Each row comes from the steps of one walk. Every step used is in the known rows, and no mark comes twice. Write the walk behind each row, first mark first.
Known rows:
K, F: [ -3.4  20.8  -0.9   8.3  16.0 -19.0   1.3  13.4  24.5   8.9  13.3 -12.0
   1.5  13.2  14.7   4.2  46.6   3.8   4.4  -6.4  -6.8   2.2]
J, Q, U, F, K: [ -8.1  -9.9   5.9  10.9 -17.5   1.9   6.5   4.7  20.1  -1.2  -3.7   3.2
   0.8   7.5   7.1 -12.1  10.0  -5.1 -36.4   1.4  55.1  21.2]
K, F, S, Q, U: [ 17.2  -9.4  -2.3  -3.9  -2.6  10.1   9.2   0.5  18.1 -20.8   7.4  -8.6
 -13.6 -14.2  15.0  -9.9 -16.4  -4.4  10.3   6.5   6.2  11.9]
J, F: [ -1.8  17.1   1.5   4.3   2.5 -29.4   4.6   3.4  -2.4  15.6  -5.3   4.7
  18.1  19.3  -2.8   6.1  42.9   7.3   0.4  -1.2  11.0  -9.1]
N, K: [-22.1  -1.8  -7.2 -13.5  13.6 -10.0  -1.6   8.6 -20.7   2.9  16.1 -17.8
  19.9  13.8  -3.9  -0.5  30.5   5.8  13.3   6.3   1.1   8.7]
J, Q, H, F: [ 19.3  -2.6   8.0   1.2   8.9   7.8   5.5  27.3   1.1  14.5  10.2 -44.3
   8.9 -15.6 -14.5   1.4  22.8  50.7  13.6  -1.7  -9.8  12.4]
H, F, S: [-17.9  11.9  -5.2  -0.5   7.1  26.8  -1.8   1.0  -6.6   4.1 -20.5   3.2
   8.2  14.6 -12.5  -0.6 -20.0   7.8  -8.5  14.7   2.4  -6.6]
Q, J, F, S: [ -9.3  18.6   2.7   6.1  -2.4 -16.8   4.7 -13.7  -0.6   6.2 -18.7  11.9
  15.3  28.5   5.7  -8.1 -32.4 -12.8  -9.4   6.9  -4.7  -0.6]
S, F: [ 10.3   9.5 -14.3 -17.1   6.8  -2.6   0.9  -7.0 -15.7  -0.2  12.6 -37.0
  -0.4   2.2  -2.5   6.9   5.6 -14.0  -8.2   2.3  18.9 -20.2]
K, F, S, Q, J: [  4.0   3.0   6.5   0.9   0.0 -17.2   1.5 -15.2  -1.2  -6.6  23.2  -8.4
  -6.7  -3.9  21.3  -7.3 -54.2 -10.2  -1.6  -0.5 -39.0   9.5]
U, F, S, Q, J: [  4.8 -13.3  10.5   0.4 -10.1 -14.4  -2.3 -25.9 -17.9  -6.0  21.4  11.6
 -14.9  -4.6   2.7  -1.8 -52.6  -7.9 -15.9  -3.9 -18.2   2.6]
L, K: [-12.1   3.8 -11.7  -7.9  11.9  24.6 -11.6  16.7 -36.9  14.8 -15.8  12.3
  -8.1  -0.4   1.2  16.1  56.9 -18.0 -12.4 -23.0 -23.3   5.0]
J, Q, U: [ 21.7 -18.3  13.0  -6.1  -8.9  -3.6  17.5  11.5 -20.7  -6.4  -0.5 -31.7
  -6.6  -3.0  -4.7 -10.0  18.5  36.0 -11.6  -3.3  22.3  26.5]
Q, H, F, S: [ -6.8   7.3  -6.4   1.4  10.3  28.7  -2.4  10.5   9.5   5.2 -12.8 -14.4
   7.8   1.2  -9.9   1.7 -15.7   6.1  12.4   6.5 -11.5  -1.6]
L, K, F, S: [-14.5  32.5 -13.4   3.2  13.7  14.9  -6.4  10.2  17.6   7.8 -37.8  24.3
  -2.7  16.2  19.5  -3.1  15.6 -29.5  -0.4  -0.4 -10.8   1.4]
Q, J, F: [  3.5   6.0   9.5   9.6   0.4 -34.8   8.2  -5.5  -2.9  13.1  19.7  -9.0
  18.1  21.6   4.7   0.2  10.3   4.5 -10.7  -7.8 -10.0   8.6]
L, K, F, S, Q: [  1.4  22.8 -10.6  -7.7   5.2   4.6  -7.5   1.2   3.3  -2.5 -23.2  24.6
 -11.8 -14.5  22.4  -2.6 -11.0 -20.3  13.6   6.6 -20.7 -10.9]
U, F: [ -2.4 -11.6   7.2   6.6  -3.7 -13.2  -5.8  -8.9  -7.8   9.3  10.0  27.4
 -14.7  11.8 -20.7  15.0  49.4   8.0 -25.3 -13.1  34.5 -11.5]
Y, F: [-10.9 -11.3   0.5 -20.4   8.9   2.6  -8.3   0.5  -9.4  -2.6   9.4 -29.3
  -1.2  13.8 -32.5  11.6   7.4  18.4   2.3  -5.9  -7.3 -35.4]
Q, H: [  4.0  -5.9  -1.9  -1.0  11.4   0.3  -3.3  17.3  -4.3  10.4  17.7 -39.0
  -2.0 -12.1  -3.7  16.8  40.2   3.5  25.8 -23.4 -27.5   2.0]
U, Q, J: [ -8.8 -28.3   9.2  10.8  -5.6 -12.7  -7.3  -8.5 -24.1  -7.2  34.5   9.9
   7.1  -6.9   1.6   3.5  14.3  -2.5  -7.4 -18.2 -32.1  16.4]

Which walk is each row?
[  0.3  -6.5   8.8  17.0  -6.5 -35.6   1.0  -5.6   2.4   2.9  17.7  22.2
  25.7   7.2   4.7  -2.0  29.4   0.8  -0.8  -8.1  -7.9   7.4]
U, Q, J, F
[ 12.2 -19.8  -1.6 -10.6  -7.9  17.3   7.2  -4.2  -9.4 -21.3   3.6  -7.7
 -15.1 -16.3   3.3  -4.7 -24.6  -2.8   4.1   4.1   5.4   7.3]
F, S, Q, U
[-14.8  31.0  -5.9   5.1  10.4  -4.1  -0.7   1.5  22.2   3.8 -24.2   9.1
   2.0  22.2  13.9  -5.1  -1.5 -14.2   2.8   8.5  -2.4  -5.1]
K, F, S
[  2.6  18.6  -2.9  -9.6  -6.6 -18.1  -0.6 -12.4  -8.6  -1.7 -23.6  24.0
   2.9  -6.6   6.3  -2.6 -26.0  -6.1  12.6  16.3  -3.3 -23.7]
J, F, S, Q
[ 15.6  -6.9  -1.5  -3.0  -2.4  -2.1  -7.2  -1.3   9.8  -0.6   3.1   1.4
 -15.7 -27.6  -2.1   8.5  -3.5  -6.2  29.6  -9.0 -11.8 -13.0]
U, F, S, Q, H
[ 12.6 -32.3   8.1   8.2  -8.4   2.1   4.0  -5.4   6.6  -5.6  22.7  15.2
 -19.7   6.3 -19.7   7.7  46.4   9.2 -26.8 -14.7  51.7   9.6]
Q, U, F
[  1.6   0.0   0.7  -8.0 -11.4  -7.2  -7.3 -19.9 -12.6  -5.9 -13.6  39.5
 -18.9 -11.1  -5.1   3.1 -23.6  -6.0  -2.7   8.3  12.0 -24.6]
U, F, S, Q
[ 15.7 -11.4  -1.6  -1.6  11.7  18.2  -2.0  18.9   6.3   5.4  31.4 -36.0
   2.6 -31.0  -9.8  11.1  12.0  29.1  26.0  -3.7 -25.8   0.9]
S, Q, H, F
[ -8.3  -2.1  -7.3   7.2   4.8  29.0  -8.2  10.1  13.9  -2.1 -14.3  10.2
  12.9  -9.8  -9.3  -0.1  -0.7   2.7  21.2   6.3  -8.8  -2.2]
U, Q, H, F, S
[ -0.7  -6.8   7.0  -6.1  -4.8  -9.8  -0.1 -20.8 -28.8  -6.6  18.7  -8.8
  -8.1  -6.5   9.9  -2.7 -61.7  -7.4  -7.3  -1.9 -40.4   4.9]
F, S, Q, J
[  7.0  -7.4   9.0   2.9 -16.0   0.8   6.2 -10.1   2.3  -6.1 -30.4  28.6
 -15.3  13.3 -13.3 -11.5  -8.6   8.3 -22.8   6.8  49.5   4.7]
J, Q, U, F, S
[-17.6 -15.0  -1.2  13.6 -11.1  13.8   1.5   2.8  27.2  -3.2  10.4   6.6
   0.4  10.8   6.5  -3.0  16.4 -22.2 -35.1  -3.3  48.8  17.2]
Q, U, F, K
[ -2.7 -11.9   1.3   4.6  -9.7  12.8   1.9 -13.3   8.0  -8.4 -16.4  31.4
 -15.5  16.1 -13.9  -2.4  -3.0  -9.6 -21.1   1.2  43.5  -0.6]
Q, U, F, S
[ -0.5   6.1  -3.9 -11.4  -0.6  12.8  -3.6  -5.8 -15.1  -5.3  -9.4   8.4
  -3.2 -16.2  -3.3   0.0 -39.7   7.8   8.0  18.7 -11.9 -17.1]
H, F, S, Q
[-15.0   3.1  -8.8   4.5   5.3  26.7  -3.4  22.3  27.4   5.2  17.4 -35.3
  18.4 -19.3  14.7  -0.4 -12.4  -6.4   8.3   5.1 -11.4  10.4]
S, Q, H, F, K
[  2.9  12.2   0.9  -0.4   4.3  17.0   2.6  12.9   3.5   7.4 -27.0 -15.9
   8.8  -1.5  -9.3  -7.6 -20.5  23.8  10.7  11.6  -5.1   2.4]
J, Q, H, F, S
[ 17.6 -11.2  -1.1  -6.3  -9.4   4.3  10.9  -3.9   5.2 -17.7  -2.7   0.5
  -5.3 -10.9   5.5  -8.8 -19.6  -2.6   7.8   8.9  15.7   5.2]
J, F, S, Q, U
[ 15.3   8.0  -4.3  -3.8   0.6  -9.6  -1.9   4.8  12.8   2.6  -5.1 -10.4
   0.5 -23.6   7.7   4.1  -7.1  -6.7  41.2  -3.1 -24.6 -12.7]
J, F, S, Q, H
[-11.2   9.3   2.0  12.1  -8.4 -17.5  -1.0 -14.3   4.4  -1.4 -20.2  36.2
  20.6  16.8   5.7  -9.8 -16.0 -16.5  -0.4   7.1  -2.7  -1.9]
U, Q, J, F, S
